Each row comes from the steps of one path. Every step used is in the known rows, and no mark comes twice. Write the path behind each row, first mark first.
In the rows, zero is written as 128.
Known rows
ganu/gimi/buvi/fovir/fazudib: [164 140 151 167 104 158 146  79 108 132 158  92 138 127 146 179  84 119
 148 146 151 142  89 146 127  68 137 121 149 183  91 121 150]
ridu/vabus: [122 141 167 122 125 144 134  92 111 109 188 121 151 138 154 160 103 127
  95 132 174 118 120 164  69 133 103 105 127 119 128 123 129]
pafa/fovir/buvi/mirup/podub/gimi/ganu/vabus: [128 131 197 132 121 137 147 121  74 140 106  80 181 123 114 166  94 134
 180 124 196 173 144 178  76 150 147  93 138 134 121 153 161]
ridu/vabus/ganu/gimi: [140 116 176 136 117 174  91  85  91 154 213 110 153 159 127 165  88 133
 112 145 215 186 126 229  19 170 114  59  84 118 121 123 136]
podub/gimi: [125 107 172 114 115 165 131  94 145 113 145 105 135 113 146 130 129 114
 136 120 164 156 120 153 127 103 141 143 147 127 148 128 132]
ridu/vabus/ganu/gimi/buvi: [134  89 150 153 113 156 121  85  95 158 220 114 151 125 129 189  87 103
 145 141 217 167 117 200  14 176 116  84 123 131 120 128 161]
ridu/vabus/ganu: [132 124 183 120 120 173 113  94  90 127 191 118 153 152 138 168 103 130
  90 141 204 147 133 211  33 142  85  67 103 111 117 129 136]
pafa/fovir/buvi/mirup/podub: [125 148 172 133 122 157 131 135 123 156 142  88 136  94 132 136  84 127
 194 156 117 172 124  91 159 136 120 158 157 128  81  99 129]
ganu/vabus: [142 116 142 120 123 134 152 113 102 137 118 105 154 160 152 167 101 131
 116 108 158 121 135 194  90 134 123  96 121 148 128 156 142]
madi/buvi/gimi: [128 100 164 109 127 158 129  74 142 137 149 105 143  95 175 112 145 109
 130 148 173 132 122 153 135  87 150 130 148 130 152 141 134]
mirup/podub/fovir/pafa: [161 132 151 139 106 171 143 112 104 108 119  64 141  57 180 130 140 142
 152 111 127 109  88 133 135 100 156 152 164 162 114  93 134]
madi/podub/fovir/buvi/gimi/ganu/vabus: [145 121 179 134 103 118 138  79  84 147  99  92 189 109 147 151 108 130
 136 108 212 128 145 204  57 114 157  75 122 150 144 174 160]
mirup/podub/gimi/ganu/vabus: [137 102 186 118 115 136 141 115  66 128 121  89 178 151 129 151 117 148
 151  92 204 142 144 200  78 157 145 102 140 140 150 164 165]
fovir/buvi/gimi/ganu/vabus: [142 116 174 124 115 112 147  99  85 129  98 102 192 146 137 159  92 132
 130 107 215 126 156 184  71 130 131  70 123 158 154 177 160]
zete/mirup/podub/fovir/buvi/gimi/ganu/vabus: [148 114 180 125 102 149 141 107  87 147 115  98 193 127 137 135 102 167
 165  88 197 126 150 184  66 136 146  94 135 159 139 164 164]
ridu/vabus/ganu/gimi/buvi/madi/podub/fovir: [142 115 178 163  95 151 118  72 101 179 211  82 131  49 157 145 125 115
 148 139 181 147 106 217  22 136 172  77 135 105  97 121 165]
zete/mirup/podub/gimi/buvi: [119  72 156 126 104 172 140 118 142 142 194 106 137  91 138 131 127 120
 197 111 162 145 117 127 120 143 143 172 188 141 132 121 166]
fazudib/fovir/podub/gimi/buvi: [117  81 150 154  98 132 148  97 153 115 166  97 115  71 131 172  95 106
 162 142 153 143 108 114 119  98 144 141 167 156 144 135 161]
buvi/madi/podub: [136 116 176 129 117 107 125 128 147 161 165  81  98  80 171 106 135  98
 134 152 134 128 130 154 154 126 158  94 142 117 113 123 153]
fazudib/fovir/pafa: [150 127 162 145 123 146 155 131 139  80 132  66 101  97 169 157 120 128
 107 145 118 109  96 129 182  83 140 114 142 185 133 104 131]
madi/podub/gimi/buvi/mirup: [128  90 149 140 129 137 160 106 153 153 174 104 126  52 150 142 121  72
 190 174 168 161 121 137 143 130 147 155 187  99 126 128 152]
zete/mirup: [140 111 145 116 129 176 150 140 180 140 151 126 108 148 161 116 112 144
 150 115 123 130 133 148 144 139 115 134 115 155 125 112 126]
ridu/vabus/ganu/gimi/buvi/madi/podub/mirup: [133 103 164 168 127 124 122 112 106 186 236  79 128  52 145 143 132  91
 171 185 193 184 115 192  76 190 145  75 154  66 107 120 166]
fazudib/fovir: [129 130 168 140 124 152 153 112 149 108 156  98  84 141 148 161  95 135
 108 132 108 129 109 138 170  92 125 130 121 173 126 119 125]
madi/podub/mirup/zete: [142 125 126 141 155 135 155 135 168 182 161 135  95  75 145 112 123  91
 169 160 112 180 131 138 176 171 142 164 154 114 106 116 118]
vabus/ganu/gimi/buvi: [142  81 138 152 114 157 127  93 109 168 189 109 136 122 131 181  88  98
 159 135 199 171 119 191  49 173 123  99 121 146 119 128 159]
ganu/gimi: [144 117 145 137 122 156 117  96 130 151 163 106 127 147 144 146  91 123
 140 130 162 172 118 176 100 155 137 111  99 146 128 115 127]
vabus/ganu: [145 111 166 120 122 176 123 107 112 141 145 110 129 151 141 155 104 121
 112 133 175 156 135 197  87 135  94  91 101 134 115 129 131]
vabus/ganu/gimi/buvi/mirup: [148  92 136 155 135 152 153 110 125 172 185 110 132  95 134 168  84  88
 189 175 184 180 125 169  91 171 121 116 147 110 111 123 149]
vabus/ganu/gimi: [151 105 162 136 117 179  98  96 109 164 176 105 133 157 129 155  90 127
 130 139 191 194 128 216  60 165 121  77  81 136 120 122 132]
niniv/fovir/fazudib: [174 158 151 139 128 146 115 129 117  78 156 101 118 165 160 166  84 115
  97 135  92 154 121 117 204  59  99 124 158 174  82 151 126]
pafa/fovir/podub: [120 152 151 137 113 144 138 124 146 128  94  95 115  93 136 161  74 121
 149 160 121 170 113 113 104 106 121 116 103 172 101 110 124]
madi/podub/gimi/buvi: [117  79 154 135 106 138 136  87 143 142 177 101 130  70 151 148 137  78
 161 135 178 148 113 152 110 121 155 148 171 132 139 133 163]
madi/podub/gimi/ganu: [128 107 197 123 119 134 127  95 115 123 128  94 137 108 144 126 138 108
 148 122 206 160 136 180 116 139 155 117 124 133 158 138 150]
ridu/vabus/ganu/gimi/buvi/mirup: [140 100 147 155 134 150 145 101 111 164 213 114 147  96 133 176  81  94
 173 180 202 175 124 178  58 177 115 101 150  95 111 123 151]
niniv/fovir: [170 135 144 119 135 145 112 132 137  69 145 121 113 147 158 142 100 114
 105 117  85 147 134 124 157 106 107 138 147 144 109 142 124]

Which path is each row?
[133 106 142 161 134 104 154 126 137 173 180  79 105  39 164 128 141  80
 183 169 143 156 113 140 152 163 149 123 176  89 111 118 159]
gimi/buvi/madi/podub/mirup
[151 109 151 154 107 195 135  87  92 179 181  92 143  69 139 145 102 137
 202 129 159 168 103 174  69 151 147 154 158 118  91 109 147]
vabus/ganu/gimi/buvi/mirup/podub/fovir
[132 105 209 130 117 118 131 111 116 128 140  83 130  92 145 115 140 107
 157 128 200 153 140 173 119 142 167  96 139 120 154 139 164]
buvi/madi/podub/gimi/ganu
[129 139 169 159 111 125 135 103 158 116 135  95 103 133 140 173  62 126
 111 134 105 130 123 105 169  79 117 109 105 172 118 119 124]
fazudib/fovir/buvi
[135 132 169 129  90 149 113  60 152 144 131 102 160  59 162 115 112 112
 135 135 166 137 124 130 117  57 152 126 143 145 133 134 133]
madi/podub/fovir/buvi/gimi
[125 102 161 126 100 140 120 100 157 111 129  99 131  90 139 133 105 123
 143 140 155 159 124 123 126  89 143 132 141 132 150 131 133]
fovir/podub/gimi
[139 100 196 128 115 106 144 118  85 139 127  79 160 121 141 141 129 125
 142 112 207 136 150 217  79 150 168  60 137 124 149 172 178]
buvi/madi/podub/gimi/ganu/vabus
[134 124 180 144 109  91 115 123 155 164 156  77 107  76 163 117 113  95
 134 156 127 129 138 132 156 113 155  82 133 120 109 124 152]
fovir/buvi/madi/podub
[147  97 182 140 115 123 147  86  84 122  91  86 170 119 139 159 117 146
 146 120 195 130 134 206  55 115 171  78 116 134 156 165 163]
madi/buvi/fovir/podub/gimi/ganu/vabus
[146 129 117 140 160 146 172 136 163 165 149 143 101  95 137 125 106 102
 172 145 108 173 129 126 169 175 125 167 156 121 106 117 114]
podub/mirup/zete
[163 136 140 145 115 161 158  98 122  98 101  74 134  59 185 144 135 124
 132 119 133 106  89 150 120  89 152 131 143 165 120  99 127]
podub/fovir/pafa
[144 126 155 129 105 204 141 107 132 155 152 103 124  98 162 110 121 171
 178  86 110 129 106 148 119 124 144 176 144 149 102 100 131]
zete/mirup/podub/fovir
[158 132 118 155 142 135 168 128 171 156 125 137 105  65 130 121  91 120
 182 162  98 167 122 105 151 143 138 161 152 126 107 110 116]
buvi/fovir/podub/mirup/zete
[143 123 191 128 103 158 132  98 120 135 122 105 168 102 140 109 104 152
 180 102 191 137 142 132 107 124 139 125 136 160 145 134 150]
zete/mirup/podub/fovir/buvi/gimi/ganu
[162 134 140 156 150 104 134 158 175 160 171 125  89  61 140 107 105  87
 167 164  74 182 145 103 193 157 146 134 173 102  87 129 132]
niniv/fovir/buvi/madi/podub/mirup/zete
[164 109 159 146 105 157 160  95 129  82 118  77 150  46 165 146 144 112
 155 138 161 105  85 133 108  76 166 135 177 160 138  99 156]
podub/gimi/buvi/fovir/pafa
[143 118 155 156 102 135 152  85 132 167 158  82 110  35 176 131 135 103
 161 124 133 117 102 166  97 111 176 125 156 127 101 118 158]
gimi/buvi/madi/podub/fovir
[134 108 212 148 108  94 139 115  96 132 134  69 147 119 130 158 106 131
 133 122 186 137 148 194  99 123 171  49 129 138 144 170 176]
fazudib/fovir/buvi/madi/podub/gimi/ganu/vabus
[124 100 197 120 106 134 115 109 153 140 173  81 116  68 155 100 152 100
 143 145 161 154 126 160 143 105 175 111 164 102 138 130 156]
buvi/madi/podub/gimi
[137 133 187 161 110  98 146 135 156 126 153  76  92 102 144 145  75 123
 130 141  99 116 129 101 167  97 137  72 138 144 108 121 152]
fazudib/fovir/buvi/madi
[144  94 153 158 115 111 151 126 129 159 189  88 115  88 147 146  97  98
 176 136 155 134 120 143  96 166 152  86 162 129 116 123 177]
ganu/gimi/buvi/madi
[146 133 166 146 105 142 140  90 135 162 144  81 106  49 178 116 137 117
 146 124 123 122 106 172 111 100 175 119 140 123 102 115 144]
buvi/madi/podub/fovir
[154 108 134 164  93 128 136  86 144 133 126 103 132  78 135 158  72 130
 168 154 143 135 103 120  73 101 147 121 125 160 126 113 148]
ganu/gimi/buvi/fovir/podub
[149  88 162 156 112 126 140 125 115 167 197  87 118  95 139 151  96 101
 169 141 174 148 126 169  71 172 142  65 150 122 110 128 182]
vabus/ganu/gimi/buvi/madi
[121  91 183 118 124 172 121 106 129 142 175  85 134  82 147 106 145 124
 184 148 151 169 120 136 165 121 160 173 182  90 132 119 138]
madi/buvi/mirup/podub/gimi
[144 109 128 155 151 113 168 147 166 192 183 124  90  43 142 115 122  77
 193 165 115 168 130 125 166 185 155 148 184 105  99 122 147]
gimi/buvi/madi/podub/mirup/zete
[132 129 168 172 128 101 140 127 152 162 174  68  89  52 155 132 121 101
 161 176 115 159 116 126 187 129 151 104 151  97 107 115 144]
fazudib/fovir/buvi/madi/podub/mirup
[153 122 165 138 127 162 149  66 134 128 114 100 119 104 172 134 137 129
 135 137 123 110  98 166 113  81 160 136 118 131 122 106 129]
madi/buvi/fovir
[132 120 152 153 107 121 138 120 161 111 130  92  87 110 140 161  67 142
 120 157 102 133 116 105 160  81 124 117 114 175 131 124 126]
fazudib/fovir/podub
[120 105 177 138  99 145 125 102 165 100 146  90 108  92 131 142  98 136
 132 148 138 158 114 119 148  68 149 128 139 150 151 130 133]
fazudib/fovir/podub/gimi
[140 100 154 147 118 105 169 133 135 141 169  91 113  81 155 145 107  95
 166 130 140 108 122 124 119 145 138 100 177 130 113 127 176]
gimi/buvi/madi
[162 121 174 124 117 112 130 112  85  99 105 106 188 152 137 160  88 131
 119 105 187 136 162 174  81 121 127  71 135 154 145 188 160]
niniv/fovir/buvi/gimi/ganu/vabus
